Each row was made from one walk, in order. Every step used is in the known rows, and no mark comes twice. Write each row's walk.
(in the rows, 128 means zero)
Known rows:
tavovor/dusalad: [149 139 145 124 163 114 124 114 162 165 147 108 145 120 128 109 127 123
 100 148 134 129 131 171 139]
rarebi/rugurez/dudu: [ 86  87 135 126 141 134 127 183 159 113 115 115 136 155 133 145 126 159
  86 116 126 103 112 124  77]
popo/zadob: [142 127 139 110 117 115 111 129 143 117 114 106 123 125 128 128 151 109
 130 140 147 107 141 157 140]
dubo/dudu: [ 88 168 107 112 126 109 131 157 161 133 102 129 147 131 141 110 103 123
  93 142 155 128 123 160 116]
dudu/rugurez/rarebi/dubo/tavovor/dusalad/notaf: [113 137 125 114 155 142 143 185 104 211  72 163 133 138  60 105 143 152
  68 106 168 156 143 167  95]
tavovor/dusalad/notaf/dubo/rarebi: [169 177 105 106 179 117 145 110 130 204 135 127 132 120 123 116 135 101
  99 105 176 134 135 171 138]
notaf/dubo/tavovor: [200 140 127  94  67 138 141 129 133 157  99 143 126 125  98 107 129 158
 130 130 142 153 161 155 123]
rarebi/rugurez/dudu/dubo/notaf/dusalad: [178  65 127 119 151 144 183 163 129 137  85 149 161 130 151 121 103 141
  31  83 138 106  99 108 128]
rarebi/rugurez/dudu/dubo/tavovor/dusalad: [136 116 127 142 139 150 169 178 132 175  93 133 116 145 106 109 152 161
  69  86 130 156 104 136 118]
dubo/dudu/rugurez/rarebi: [ 33 149 116 117 122 124 128 185 138 163  92 131 150 152 135 135 129 154
  60 139 170 122 134 127  87]
zadob/popo: [151 115 131 103  98 124 114 111 133 138 137 122 126 115 153 135 112 136
 110 139 134 109 120 121  87]
rarebi/dubo/notaf: [147 122 128  89 103 100 146 151 132 123  84 160 151 107 127  85  78 115
  62 123 133  98 130 166 134]
rarebi/rugurez: [106 125 135 132 149 125 114 146 146 128 133 133 127 143 119 135 102 142
  87 133 135 101 123 137  97]
rarebi/rugurez/dudu/dubo: [103 111 140 129 130 132 160 169 130 133 104 141 134 153 131 130 130 160
  63  88 113 106 115 123 103]
zadob/popo/dubo: [177  81 124  78  81 151 137 126 120 147 114 129 137 118 175 155 119 137
  90 140 144 110 121 111  86]
dusalad/notaf/dubo/popo: [177 137 125  98 118 109 144 124 106 151 124 144 144 122 112 145 116 121
 121  97 160 125 147 185 121]
zadob/popo/dubo/dudu: [132 106  88  79  87 146 152 164 124 153  91 130 137 124 191 151 108 124
  70 135 167 128 107 110  82]
dubo/tavovor: [149 156 126 111  86 131 117 138 152 125  92 142 129 126  95  98 126 151
 137 144 147 146 134 164 116]
dubo/dudu/rugurez: [ 56 164 119 125 121  93 152 157 132 155  99 147 143 134 133 134  98 142
  57 144 159 131 130 155 107]
notaf/dubo: [182 127 142  93 100 121 140 111 138 158 131 128 143 126 129 123 118 144
 109 131 127 120 167 153 125]
zadob/popo/dubo/tavovor/dusalad: [214  91 110  94  90 168 148 136 122 189 105 122 120 109 148 134 142 138
 100 139 161 160 111 123 101]
rugurez/dudu: [117 103 141 105 112 125 131 159 170 109 106 108 155 139 137 126 140 155
 111 129 123 113 127 146 101]
dudu/rugurez/rarebi/dubo/tavovor: [ 96 128 127 100  64 151 131 181 113 167  57 157 136 138  74 101 138 178
  76 124 148 138 151 133  81]
tavovor/dusalad/notaf: [148 148 141 125 212 106 131 124 146 169 139 131 144 129 111 119 121 111
 105 132 153 130 131 195 134]

Which walk is each row?
[171 163 126 127 176 124 131 141 142 170 108 144 127 127  80 102 130 126
 126 127 168 164 130 198 131]
dubo/tavovor/dusalad/notaf
[106 126  95 107 156 135 145 176 126 155 103 134 123 154 128 152 135 137
  84  71 166 109 116 125  77]
dusalad/notaf/dubo/rarebi/rugurez/dudu
[144 161 138 117  80 109 150 109 111 133 112 143 143 114 123 112 121 127
  96 102 135 120 123 169 146]
dudu/dubo/popo
[149  74 128  90 118 147 152 158 119 172  71 152 180 119 126 107 100 145
  26 121 158 105 140 115 110]
dudu/rugurez/rarebi/dubo/notaf/dusalad
[193  69 115  72  82 133 151 136 111 128 100 149 140 108 188 147  97 122
  65 134 158  96 107 114 104]
zadob/popo/dubo/notaf
[109 118 127  87 102 149 110 165 148 146  92 127 158 137 116  94 133 143
  92 122 132 101 147 137  94]
rugurez/rarebi/dubo
[ 92 104 134  94  97 116 144 176 111 151  74 162 153 130 120 109 103 149
  29 121 146  90 140 134 104]
dudu/rugurez/rarebi/dubo/notaf
[153 145 135 115  78 107 143 118  97 126 101 123 120 113 126 126 158  98
 112  96 149 116 125 166 165]
dudu/dubo/popo/zadob
[ 76 115 141 100  99 134 129 162 119 169  89 143 152 139 104 117 126 165
  55 126 133 104 154 132  85]
dudu/rugurez/rarebi/dubo
[184 139 137  93 150 111 146 123 122 162 124 153 144 133 110 132 112 131
 112 114 146 120 169 176 122]
dusalad/notaf/dubo
[ 88 161  99  95 108 112 146 177 145 150  75 142 150 124 127  88  90 117
  66 125 142 128 129 165 113]
rarebi/dubo/dudu
[121 122 123 128  95 149 163 185 124 135  72 155 116 152  99 115 140 174
  82  87 129 140 112 124  98]
rarebi/rugurez/dudu/dubo/tavovor
[ 97 141 112 111 194 122 163 180 111 238 115 136 146 149 127 146 138 133
  43 104 185 144 154 152 110]
tavovor/dusalad/notaf/dubo/dudu/rugurez/rarebi
[205  85 135  98 119 136 187 136 139 130  78 143 179 112 157 102 116 136
  56  99 135 116 118 131 153]
rugurez/dudu/dubo/notaf/dusalad
[105 115 100 107 109 144 140 165 142 152 111 110 125 146 145 143 141 147
  80  88 146 109 115 100  80]
notaf/dubo/rarebi/rugurez/dudu
[ 62 142  93  86 108 142 124 202 151 155  68 128 159 143 132  90 123 128
  69 118 154 117 132 136  91]
rugurez/rarebi/dubo/dudu
[ 56 158 113 109 106  98 166 174 117 175  73 158 145 126 117 111  84 137
  30 125 144 131 135 157 100]
rarebi/dubo/dudu/rugurez
[123 151 101 115 117 135 128 129 129 167 127 129 116 136 132 133 115 130
  81 107 157 107 126 114 101]
notaf/dubo/rarebi/rugurez
[252  41 110  71 100 163 161 119 120 149  95 140 165  96 196 145  92 119
  60 137 167 110 108  95 109]
zadob/popo/dubo/notaf/dusalad
[186 120 124  96 116 108 136 131  93 144 113 123 122 121 116 158 152  92
 137  88 177 123 149 182 141]
dusalad/notaf/dubo/popo/zadob
[104 134  92 108 120 156 131 153 135 142  96 134 131 142 149 147 119 127
  70 125 172 102 101 111  90]
popo/dubo/rarebi/rugurez
[203  93 123  86 122 131 155 134 141 142  81 149 177  97 134  83  76 111
  57 126 144 112 128 150 142]
rarebi/dubo/notaf/dusalad
[ 69 114 131 104  68 130 128 168 102 161  89 134 153 128 105 127 130 155
  62 109 149 110 136 137  84]
dudu/rugurez/rarebi/dubo/popo
[196 119 122 101 111 159 150 146 146 175  92 127 139 124 119 114 145 138
 105 147 160 163 132 160 132]
popo/dubo/tavovor/dusalad
[198 129 117 102 161 150 156 157 131 178  85 152 140 131 101 123 138 125
 109 129 178 164 130 184 129]
popo/dubo/tavovor/dusalad/notaf
